What can hang from each mark
Q_762: Q_313
Q_463: Q_313
Q_536: Q_313
Q_313: Q_359 Q_398 Q_463 Q_762
Q_377: Q_502
Q_359: Q_502
Q_398: Q_313
Q_600: Q_536
Q_489: Q_313
Q_247: Q_600
Q_502: Q_359 Q_377
Q_866: Q_313

Every row comes from one small tree of marks. The marks that hang from a mark follow it in brackets, in the order of their numbers. Every link used is in the known rows. Which tree was each row made from?
In the rows, 128 means zero.
Known rows
Q_463{Q_313{Q_359{Q_502} Q_398 Q_762}}: [168 147 123 121 132 144 119 128  85 142  94 116 122 143 103 146 100 121
 131 179 140 114 117 140 142 118 160 152  90  96 132 144 127 122 105 147
  54 127 148 138 129 126]
Q_489{Q_313{Q_359 Q_463}}: [137 124 146  83 115 131 132 109  99 139 158 123 106 152 119 112 105 119
 148 161 132 120 108 140 149 169  87 122 108 147 137 152 109 137 114 145
 153 151 116 135 124 114]
Q_600{Q_536{Q_313{Q_463}}}: [157 112 140 125 119 123 139 130 134 121 137 102  84  94 114  90 106 122
 148 149 120 120 146 140 154 129 145 127 104  87 130 155 122 126 136 156
 161 146 162 112 113 119]
Q_398{Q_313{Q_359 Q_463 Q_762}}: [153 120 141  84 132 120 116  96 105 129 121 104 124 149 125 161  92 125
 140 171 129 122 135 147 136 111 148 114 110 166  92 133 128 132 124 162
 132 123 147 135 118 119]
Q_463{Q_313{Q_398}}: [160 134 124 144 128 148 122 143 103 140  98 110 112 122  94 111 113 123
 142 170 136 120 148 148 127 113 173 148  61  35 121 123 120 112 129 121
  81 132 150 144 118 117]
Q_866{Q_313{Q_762}}: [147 122 147 104 119 139 126 138 112 131 121 111 118 163  97 135 100 112
 144 174 137 103 155 159 132 115 154 115  79  78  91 145 115 118 125 135
 164 170 116 125 124 108]
Q_359{Q_502}: [144 101 146 131 111 145 149 140 115 135 137  84  99 134 101 120 106 115
 124 139 130 143 139 140 148 123 142 130 112  74 126 148 111 115 101 148
 124 116 127 157 104 113]
Q_502{Q_359 Q_377}: [136 121 162 153 127 152 164 165 118 140 153  53  96 170 104 117 110 116
 118 146 108 162 146 163 159 151 165 138 121  24  78 191 115 124  91 142
 151 118  80 172 103 114]
Q_866{Q_313{Q_463}}: [133 115 144 109 108 131 127 113 105 141 149 112 110 160 103 120 102 116
 148 173 139 107 142 164 122 133 127 110  71 101  99 142 109 118 128 133
 182 160 119 137 121 104]
Q_536{Q_313{Q_463 Q_762}}: [156 109 140 107 118 148 135 127 142 123 122 110  91 118  94 126 117 116
 148 177 134 139 138 138 152 139 167 135 109 149 107 154 124 132 131 168
 141 166 182 114 117 125]
Q_489{Q_313}: [138 115 152 101 121 143 139 149 119 130 137 109 100 134 102  98 113 115
 148 150 128 127 142 141 153 144 120 124 101  73 122 140 106 126 124 133
 156 155 115 135 111 109]
Q_600{Q_536{Q_313{Q_398}}}: [166 120 137 137 125 126 139 145 127 117 115  93  88  82 116  83 108 124
 148 147 119 126 148 130 160 111 155 133  99  64 137 144 127 124 135 153
 125 133 170 109 115 123]
Q_600{Q_536{Q_313{Q_762}}}: [167 116 141 122 127 128 140 148 138 115 117 100  91  93 111 103 106 120
 146 149 119 120 155 136 159 116 165 132 109  67 123 157 126 125 135 158
 147 153 160 103 114 123]
Q_489{Q_313{Q_359 Q_398 Q_463 Q_762}}: [143 138 142  78 127 135 119 107 108 134 127 128 117 150 116 128  99 120
 146 181 140 117  97 128 160 151  93 118 120 199 136 146 116 152 103 151
 124 152 149 118 136 126]
Q_463{Q_313{Q_398 Q_762}}: [166 139 126 132 134 151 116 144 113 134  85 117 117 128  90 130 108 120
 139 181 140 116 150 147 134 108 181 146  74  69 112 129 124 121 124 129
  87 148 161 129 124 122]
Q_313{Q_762}: [161 118 146 118 125 148 130 146 130 121 106  97 113 133  94 123 104 113
 140 159 134 131 157 144 140 117 169 127 100 102 101 144 116 127 121 145
 150 163 143 119 120 121]
Q_502{Q_359}: [141 120 152 147 126 147 157 148 119 133 132  77  98 139  95 108 112 118
 130 140 115 152 146 163 140 148 154 132 100  46  89 156 116 114 104 130
 146 128  92 150 106 111]
Q_377{Q_502}: [158 110 151 140 120 135 143 159 107 138 137  87 103 147 103 100 101 116
 131 143 120 158 169 148 144 148 156 129 102  60  89 152 117 114 116 159
 131 128 125 142 100 123]
Q_762{Q_313{Q_359{Q_502} Q_463}}: [126 112 143  98 121 127 135  89  96 140 141  92 102 174 126 145  92 115
 137 169 132 120 123 160 133 137  99 111 118 175 136 150 126 128 115 145
 172 124 131 147 121 104]
Q_247{Q_600{Q_536}}: [164 104 145 141 112 111 133 148 161 122 134  64  97 108 124  95 102 131
 145 134 112 104 163 135 133 148 148 117 113  17 135 139 118 116 134 133
 156 131 114 109 113  99]
Q_502{Q_377}: [149 112 155 145 116 148 147 163 117 133 149  64 100 155 108 102 109 115
 130 150 121 149 157 148 150 131 166 135 103  33 102 171 109 125 117 144
 144 130 123 160 108 115]
Q_313{Q_359{Q_502{Q_377}} Q_463 Q_762}: [148 124 145  93 113 136 131  95  98 142 152 102 114 178 119 164  89 116
 122 174 138 129  98 138 156 152 118 126 145 213 123 185 118 147  85 182
 137 134 136 142 130 128]
Q_398{Q_313{Q_359{Q_502} Q_463 Q_762}}: [148 115 140  83 130 121 121  94 104 133 128 102 123 155 125 173  88 124
 131 168 129 124 126 143 146 111 144 115 127 178 100 140 130 132 111 169
 120 111 145 144 115 119]
Q_762{Q_313{Q_359}}: [141 120 144 109 130 129 136 116  86 131 121  85 105 163 125 126  99 115
 147 161 126 121 143 159 128 126 124 120  96 110 132 143 127 118 128 133
 155 132 123 140 121 103]
Q_489{Q_313{Q_359 Q_762}}: [150 132 150  82 128 138 131 135 102 129 129 117 114 153 113 125 103 114
 146 160 131 118 120 135 157 150 115 128 116 124 128 155 114 137 111 151
 137 162 116 121 126 119]
Q_377{Q_502{Q_359}}: [147 118 156 148 128 138 156 161 109 142 142  79 100 157  99 112 101 117
 122 140 110 168 162 160 151 164 156 130 115  52  71 166 121 114  99 154
 134 117  95 150  96 121]
Q_600{Q_536{Q_313{Q_359}}}: [170 121 139 126 123 120 142 137 111 121 130  98  89  96 124  92 107 123
 148 141 115 120 138 135 154 128 149 138 100  60 141 160 127 120 133 158
 126 135 149 112 116 122]
Q_247{Q_600}: [159 101 145 140 109 124 135 148 155 127 131  62 103 123 112 103 109 128
 144 140 119 119 165 137 124 155 156 123 106  23 127 131 116 113 133 130
 141 132 114 122 112  97]

Write each row's tree
[155 132 140  92 117 131 121  89  97 132 134 117 119 155 117 141  93 118
 141 175 140 120 111 143 133 152 121 124 110 209 120 159 119 142 109 164
 146 157 143 118 137 128]
Q_313{Q_359 Q_463 Q_762}
[129 123 137 105 127 128 128  88  95 140 123  91 106 166 127 141  91 120
 138 179 137 123 111 147 140 123  95 109 115 194 148 140 131 135 108 140
 137 109 148 145 128 110]
Q_762{Q_313{Q_359{Q_502} Q_398 Q_463}}
[127 116 139 115 129 134 125 104 122 132 116  91 102 148 114 124  98 119
 147 180 136 125 142 156 132 115 117 102 101 167 128 125 126 133 129 124
 171 129 162 137 122 106]
Q_762{Q_313{Q_398 Q_463}}
[153 136 130 121 115 127 122  84  80 140 130 102 117 134 126 104  99 129
 145 173 142 132  95 131 134 141 102 124  89 192 147 134 122 140 106 147
  93 113 167 134 137 128]
Q_313{Q_359 Q_398 Q_463}
[167 105 142 131 112 109 140 140 153 127 139  66  91 107 129 111 104 132
 141 137 111 109 145 125 149 156 147 129 127  33 149 152 127 115 126 156
 126 120 122 109 113 103]
Q_247{Q_600{Q_536{Q_313{Q_359{Q_502}}}}}
[161 145 131 101 125 132 112  86  96 133 109 112 127 142 119 135  92 125
 141 187 147 123  97 128 143 136 114 121 109 238 133 143 126 153 100 158
 103 135 177 114 146 137]
Q_313{Q_359 Q_398 Q_463 Q_762}
[160 115 140 116 122 125 134 130 139 118 127 108  88  98 112 106 104 121
 147 157 122 118 146 139 157 127 151 126 115 109 123 158 123 131 133 160
 168 156 165 101 117 123]
Q_600{Q_536{Q_313{Q_463 Q_762}}}
[161 123 142  95 139 124 122 122  99 124 105  92 126 144 123 152  95 123
 141 160 123 125 147 143 140  98 169 123 103 111  94 133 132 124 125 159
 107 119 139 136 113 119]
Q_398{Q_313{Q_359 Q_762}}
[156 144 137 102 125 132 120 120  80 135 107 108 130 162 114 135  95 118
 146 183 141 103 124 144 137 113 133 120  79 115 115 143 124 126 111 140
 108 147 130 121 140 119]
Q_866{Q_313{Q_359 Q_398 Q_762}}
[163 141 121 132 125 141 127 127  77 147 109 110 115 138 108 126 107 124
 132 169 136 120 118 143 136 123 151 154  76  63 141 138 125 112 108 139
  48 111 143 152 123 121]
Q_463{Q_313{Q_359{Q_502} Q_398}}
[144 107 139  97 124 117 126  94  93 138 139  97 116 149 129 151  94 127
 132 158 126 130 127 145 141 114 134 118 111 143 106 133 126 123 115 160
 116  95 141 156 109 114]
Q_398{Q_313{Q_359{Q_502} Q_463}}
[147 142 136  94 119 128 113  96  87 141 123 119 130 167 115 143  92 120
 146 193 146  98 114 148 133 126 116 112  86 173 115 144 122 135 110 145
 131 152 139 119 144 119]
Q_866{Q_313{Q_359 Q_398 Q_463 Q_762}}
[134 127 137 107 129 127 124  89  93 136 119  90 109 159 128 128  94 121
 147 181 136 121 120 153 130 123 101 109 101 187 140 132 132 134 120 133
 145 121 153 136 131 110]
Q_762{Q_313{Q_359 Q_398 Q_463}}
[159 118 136 130 121 123 134 129 133 121 124 100  87  87 117  88 106 125
 148 155 123 122 140 132 156 121 142 127 104  98 135 146 125 130 132 153
 139 136 176 111 117 124]
Q_600{Q_536{Q_313{Q_398 Q_463}}}
[171 141 129 118 130 144 121 131  85 137 106 123 120 147 103 140 105 117
 140 173 135 109 137 155 126 132 170 153  76  62 115 150 124 116 123 143
  94 152 130 133 125 121]
Q_463{Q_313{Q_359 Q_762}}
[160 130 128 128 119 142 132 129  75 148 124 114 110 148 107 130 108 119
 132 159 132 118 129 153 130 137 156 155  78  43 131 150 119 107 114 143
  80 125 121 156 117 114]
Q_463{Q_313{Q_359{Q_502}}}
[149 132 141 110 125 139 120 135 110 130 104 104 125 151  99 127  99 116
 145 183 141 107 145 149 138 102 150 114  77  99 102 133 120 125 119 131
 135 156 138 120 131 115]
Q_866{Q_313{Q_398 Q_762}}
[156 116 142  94 137 125 126 120  97 129 112  93 123 149 123 165  92 122
 130 158 123 127 137 138 148  96 161 122 120 119  96 139 133 123 111 165
  97 108 135 143 111 118]
Q_398{Q_313{Q_359{Q_502} Q_762}}
[153 139 132  99 120 135 120  82  98 138 119 107 123 149 119 153  88 123
 129 185 147 126  84 122 154 132 104 122 131 252 142 151 126 152  82 170
  89 120 171 126 141 137]
Q_313{Q_359{Q_502} Q_398 Q_463 Q_762}
[161 140 125 135 126 143 129 133  76 150 115 101 114 149 111 129 106 123
 128 171 134 123 118 142 142 125 154 155  84  54 137 150 124 117 104 143
  48 108 139 159 123 122]
Q_463{Q_313{Q_359{Q_502{Q_377}} Q_398}}
[148 114 139  99 126 116 122  96  91 134 134 100 118 145 129 138  96 127
 143 161 125 127 135 149 129 117 141 118  96 137 101 128 126 122 129 154
 125 107 142 148 111 113]
Q_398{Q_313{Q_359 Q_463}}
[151 138 138 100 122 133 124 119  82 139 114 106 128 167 113 147  92 117
 137 181 141 105 115 142 146 110 126 120  95 125 121 148 125 127  98 148
 100 136 127 129 137 119]
Q_866{Q_313{Q_359{Q_502} Q_398 Q_762}}
[159 131 131 128 120 144 135 135  76 149 132 104 110 158 108 132 107 118
 128 162 129 122 129 152 136 138 160 158  86  36 126 163 119 110 110 147
  79 122 115 162 116 115]
Q_463{Q_313{Q_359{Q_502{Q_377}}}}
[151 128 136 114 124 143 114 106 139 127 105 107 118 127  99 126  97 122
 140 187 148 129 125 133 143 118 137 112 108 212 115 130 121 151 112 144
 137 148 188 114 134 130]
Q_313{Q_398 Q_463 Q_762}
[173 132 136 120 131 123 135 137 116 118 108 100  98  95 123 104 102 124
 146 156 121 119 131 127 164 116 150 135 109  96 139 156 132 131 125 161
 107 138 169  99 125 130]
Q_600{Q_536{Q_313{Q_359 Q_398 Q_762}}}
[173 147 134 114 133 138 122 121  89 126  90  97 129 136 116 126  97 123
 142 173 139 128 110 124 147 117 141 134  99 155 135 140 130 139 102 152
  68 130 164 114 141 136]
Q_313{Q_359 Q_398 Q_762}
[152 115 133 126 117 143 136 122 135 129 121 102  90 103 100 101 120 123
 150 175 135 146 124 129 153 131 154 134  94 132 124 136 127 130 130 155
 103 135 198 125 117 125]
Q_536{Q_313{Q_398 Q_463}}
[166 141 133 113 130 141 128 118  88 133  97  93 125 141 117 141  93 121
 127 169 140 131  99 118 161 114 130 134 122 171 142 149 129 141  84 163
  55 114 160 126 136 136]
Q_313{Q_359{Q_502} Q_398 Q_762}
[157 117 136 112 112 137 141 112 103 133 141 107  94 123 113 111 118 121
 150 166 130 140 113 137 145 158 142 144  96 133 129 157 125 124 129 166
 110 142 168 126 119 123]
Q_536{Q_313{Q_359 Q_463}}
[124 114 147  99 121 129 136  96  96 143 148  84 100 185 129 148  92 115
 133 171 129 124 125 159 139 137 102 112 123 163 133 163 125 131 110 149
 171 120 124 154 121 104]
Q_762{Q_313{Q_359{Q_502{Q_377}} Q_463}}
[166 135 129 115 127 145 126 129  86 142 110 119 117 153 102 153 102 117
 130 170 135 113 130 150 135 131 165 153  93  76 123 156 123 116 109 150
  86 141 128 141 123 120]
Q_463{Q_313{Q_359{Q_502} Q_762}}
[150 123 140  91 114 134 128  87  99 138 143 111 117 161 116 159  90 117
 127 171 141 124  99 138 145 150 110 124 132 222 129 169 118 143  91 174
 136 140 140 129 132 128]
Q_313{Q_359{Q_502} Q_463 Q_762}
[154 117 146  95 135 127 130 125  99 132 120  85 122 161 126 166  92 122
 127 160 121 132 138 140 155 100 164 126 127 110  96 150 131 127 108 168
  97 104 133 151 110 120]
Q_398{Q_313{Q_359{Q_502{Q_377}} Q_762}}
[153 139 143  87 134 139 126 132 103 130 112 115 118 146 115 122 102 119
 146 169 135 121 109 123 165 138 110 125 114 141 137 145 120 143 104 147
 102 147 135 118 133 125]
Q_489{Q_313{Q_359 Q_398 Q_762}}
[141 108 143 100 124 119 129 100  92 142 147  89 114 159 132 156  93 126
 129 161 123 134 128 145 146 117 137 119 118 136 104 145 126 126 111 165
 117  92 133 164 107 114]
Q_398{Q_313{Q_359{Q_502{Q_377}} Q_463}}
